Each row comes from the steps of one path. Every step used is in the known rows, and no mark comes twice. Write the path behind each row, first mark first.
In the rows, 128 means zero.
Known rows:
U -> X: [145 132 112 104 136 136 138 133 131 131 130 135  93 110 124 124 135 115
 131 116 127 120 140 131 123 139 143 174  87 111 135 125]
R -> F: [137 118 138 145 123 139 129 122 130 133 153 105 138 119 127 134 121 144
 139  61 121 154 137  91 130 121 152 109 122 125 144 136]
K -> T -> U -> X -> E -> W -> F: [167 172  94 207  80 128 191 185 120 174 162  66  66  78 102 106 145 152
 130  97 124 170 111 149  96 182 135 178  43 106 168 144]
E -> W -> K -> R -> A -> M: [145  75 107 251 142 140 189 218 100 152 140 133 107  91 159 159 149 142
 160 127 111 103 125 110 133  80 152 109 116 117 161 144]
U -> T -> K: [190 165  95 151 136 180 128 159 114 150 132 122 122 151 147 116 119 146
 136  96 125 130 136 129 135 153 144 105 113 111 112 119]
T -> U: [126 184 118 134 127 142 166 129 131 146 125 125 119 115 121 129 160 118
 143 120 131 138 106 131 137 131 131 137 130 125 152 135]
U -> X -> E -> W -> K -> M: [128  96 109 188 107 150 183 252 104 164 154 146  67 103 139 137 114 139
 127 109 116  85 141 115 122 199 128 168  46 120 145 128]
X -> U: [125 135 140 151 114 147 170 106 122 142 114 110 123 123 137 164 161 121
 137 137 151 125 114 147 129 124 133 138 129 138 119 125]
U -> X -> E -> W -> K: [125 122 119 188 114 159 168 237 126 150 135 128  70 108 142 142 145 134
 129 101 128 122 149 119  93 171 129 169  41 105 145 140]
X -> E: [129 122 140 153 131 109 128 175 127 136 118 124 125 143 114 109 134 131
 103 136 146 117 125 123 121 148 116 132  97 134 128 131]
T -> K -> M -> A -> R: [191 118  91 174 107 138 194 202  76 167 157 152 123  71 138 140  63 105
 125 113 155  79  99 124 150 126 108 113 141 139 140 173]
T -> K -> W: [139 130 126 184 185 162 115 154 110 149 137 117 124 116 161 143 124 114
 125 103 121 132 129 129 110  79 127 101 128 128 127 135]
W -> K -> R -> A: [116  77 119 198 177 155 148 191 108 139 126 131 125 116 172 130 151 146
 145 101 133 129 128 128 121  89 167 125 115 125 166 126]
W -> K -> T -> U: [140 168  79 158  96 187 186 189 111 166 150 112 124 105 157 114 130 167
 156  83 116 150 103 136 140 106 128 134 113 124 151 119]
E -> W -> K -> M: [110 100 112 185  97 153 176 193 103 152 161 140 105 111 152 154  97 151
 145 109 103 104 130 116 131 171 125 118 123 125 137 127]
R -> A: [127  96 131 174 131 119 164 128 122 123  93 127 133 118 137 123 133 144
 129 133 112 119 132 129 132 113 173 124 126 118 127 136]
X -> U -> T -> K -> W -> F: [182 152 126 243 174 189 180 143 109 174 128  46 129 131 152 170 158 143
 149  69 132 175 134 184 107 113 142 119  99 112 115 119]
W -> E: [116 117 128 134 132 155 150 131 134 133 123 135 131 130 112 132 143 140
 122 132 129 132 130 130 125 115 106 125 121 125 121 131]
T -> U -> X: [144 181 106 111 135 153 174 133 130 147 126 133  85  97 116 123 167 104
 146 105 127 129 118 134 139 142 146 183  91 115 157 130]
U -> X -> E: [147 126 124 127 137 119 135 185 128 137 120 132  93 123 114 102 142 113
 106 129 143 111 133 126 110 157 130 179  53 120 130 128]
X -> E -> W: [126 128 145 195 108 106 133 178 130 141 141 119  99 134 113 128 139 129
 110 146 133 121 133 109  98 182 118 126  93 125 139 151]
U -> X -> E -> W: [145 133 130 177 114 117 142 184 130 141 146 126  68 112 110 123 144 118
 116 134 131 115 144 109  92 185 133 176  51 110 142 144]
U -> T -> K -> M -> A -> R -> F: [252 131  86 214 110 157 193 211  81 176 188 121 127  97 131 122  58 141
 145  41 146 107 118  90 152 158 145 103 115 123 145 166]
M -> A -> R -> F: [192 123 129 185 111 115 180 167 112 141 171 111 136  77 113 141 102 118
 135  67 156 137 121  90 116 101 125 123 127 129 164 189]
X -> E -> W -> K -> R -> F: [119 101 147 237 148 150 126 235 117 163 201  99  97 123 147 140 152 150
 136  51 149 153 134  75  87 143 136 110  77 131 192 147]
A -> R: [180 135 120 143 129 121 136 147 123 137 151 129 123 117 117 144 121 102
 141 142 162 125 123 126 120 119 118 127 132 133 156 142]
U -> T: [183 152 118 149 135 138 126 142 132 131 135 124 123 161 121 105 131 147
 141 127 123 133 140 132 130 165 145 139 111 110 121 118]
T -> U -> X -> E -> W -> K -> M: [127 147  98 189 103 157 220 249 103 180 151 147  64  91 133 133 143 130
 138 101 120  93 117 123 132 203 133 179  51 116 168 135]
W -> F: [121 123 126 144 123 128 151 120 125 131 126  82 140 113 115 139 126 140
 132  97 122 170 133 163 125 126 122 121 117 121 132 129]
M -> A: [136 127 128 157 118 118 174 154 114 127 119 130 129 102 128 123 112 125
 114 120 127 116 120 128 126 118 110 145 133 128 121 165]

Write each row's path:
[166 100  97 180 105 139 222 235  82 156 153 154 133  79 139 147  69 123
 141 106 148  84 110 131 141 121  98 136 131 137 149 161]
W -> K -> M -> A -> R
[159 165  75 163 103 178 193 247 112 175 141 122  89  99 142  89 143 153
 134  84 134 134 110 133 123 140 127 186  42 120 155 113]
W -> K -> T -> U -> X -> E
[145 178 114 133 134 133 174 185 130 155 122 135  85 112 107 108 177 105
 122 119 144 119 118 130 125 161 127 188  57 119 157 135]
T -> U -> X -> E
[125 103 145 181 185 146 133 144 128 134 130 125 133 127 117 138 146 132
 121 134 118 138 138 136  98  77 104 134 126 123 130 133]
K -> W -> E
[159  89 116 180 117 104 200 150 116 130  85 135 138 105 126 135 122 137
 138 148 108  94 119 121 168  74 153 113 130 117 113 138]
R -> A -> M
[183 103 109 168 101  97 193 189  90 148 161 151 127  80 105 133  71 107
 123 141 154  74 105 126 144 137 105 143 140 142 149 168]
K -> M -> A -> R
[222 113  90 222 171 150 155 197  91 164 127 128 125 132 154 112 140 145
 151 120 129  95 118 116 164  90 172  97 110 111 132 120]
U -> T -> K -> R -> A -> M
[138 115 101 161 109 145 187 184  79 159 133 150 129  84 152 125  64 126
 109  97 120  79 106 126 159 132 115 112 142 134 110 158]
T -> K -> M -> A
[185 139 112 208 191 200 131 173 119 159 135 121 121 153 140 127 139 150
 132 104 123 141 144 131 104 101 121 107 103 103 113 124]
U -> T -> K -> W -> E
[161 173  71 183  83 194 197 203 115 168 173 116  62  72 154 124 136 154
 165  86 103 145 125 121 111 153 145 174  73 104 168 129]
E -> W -> K -> T -> U -> X
[193 152 112 204 190 172 112 171 115 151 145 110 123 149 154 122 123 139
 134 103 116 137 137 132 113 116 144 111 107 115 121 122]
U -> T -> K -> W
[164 171  63 141 103 197 192 197 114 167 150 123  90  81 153 109 136 154
 158  75 112 138 116 136 129 122 143 180  72 111 157 109]
W -> K -> T -> U -> X
[172 172  93 191  83 130 168 194 123 169 164 114  52  92 110  91 149 141
 125 130 130 124 110 113 100 187 137 186  53 116 165 141]
K -> T -> U -> X -> E -> W
[240 148  94 219 104 166 235 200  72 188 150 127 114 102 139 152  95 118
 144 115 175  80 103 142 147 158 130 131 125 130 124 156]
X -> U -> T -> K -> M -> A -> R
[137 129 114 150 178 164  83 157 103 155 163 129 110 120 162 128 142 117
 129 105 156 127 111 124 121 111 128 103 131 138 157 123]
T -> K -> R
[141 117  96 199  75 171 153 198 115 149 171 109 103 103 163 132  96 180
 148 103 108 145 129 114 101 139 130 120 112 120 135 127]
E -> W -> K -> T
[176 173  77 125 102 154 162 144 120 160 152 122  87  90 124  90 140 141
 144 111 123 135 108 128 130 139 151 186  87 119 157 117]
K -> T -> U -> X
[144 167  92 226  78 164 190 244 114 179 159 107  92 109 147 114 138 170
 136 106 125 143 107 116 107 156 119 133  84 122 162 140]
X -> E -> W -> K -> T -> U
[133  96 116 191 177 152 117 158  99 153 128 129 117 112 169 120 143 129
 130 108 138 120 118 119 125  96 172  99 125 131 156 135]
T -> K -> R -> A
[182 147 127 235 184 216 173 159 113 174 121 100 120 147 145 158 171 144
 140 110 143 138 133 150 103  98 125 120 103 113 107 121]
X -> U -> T -> K -> W -> E
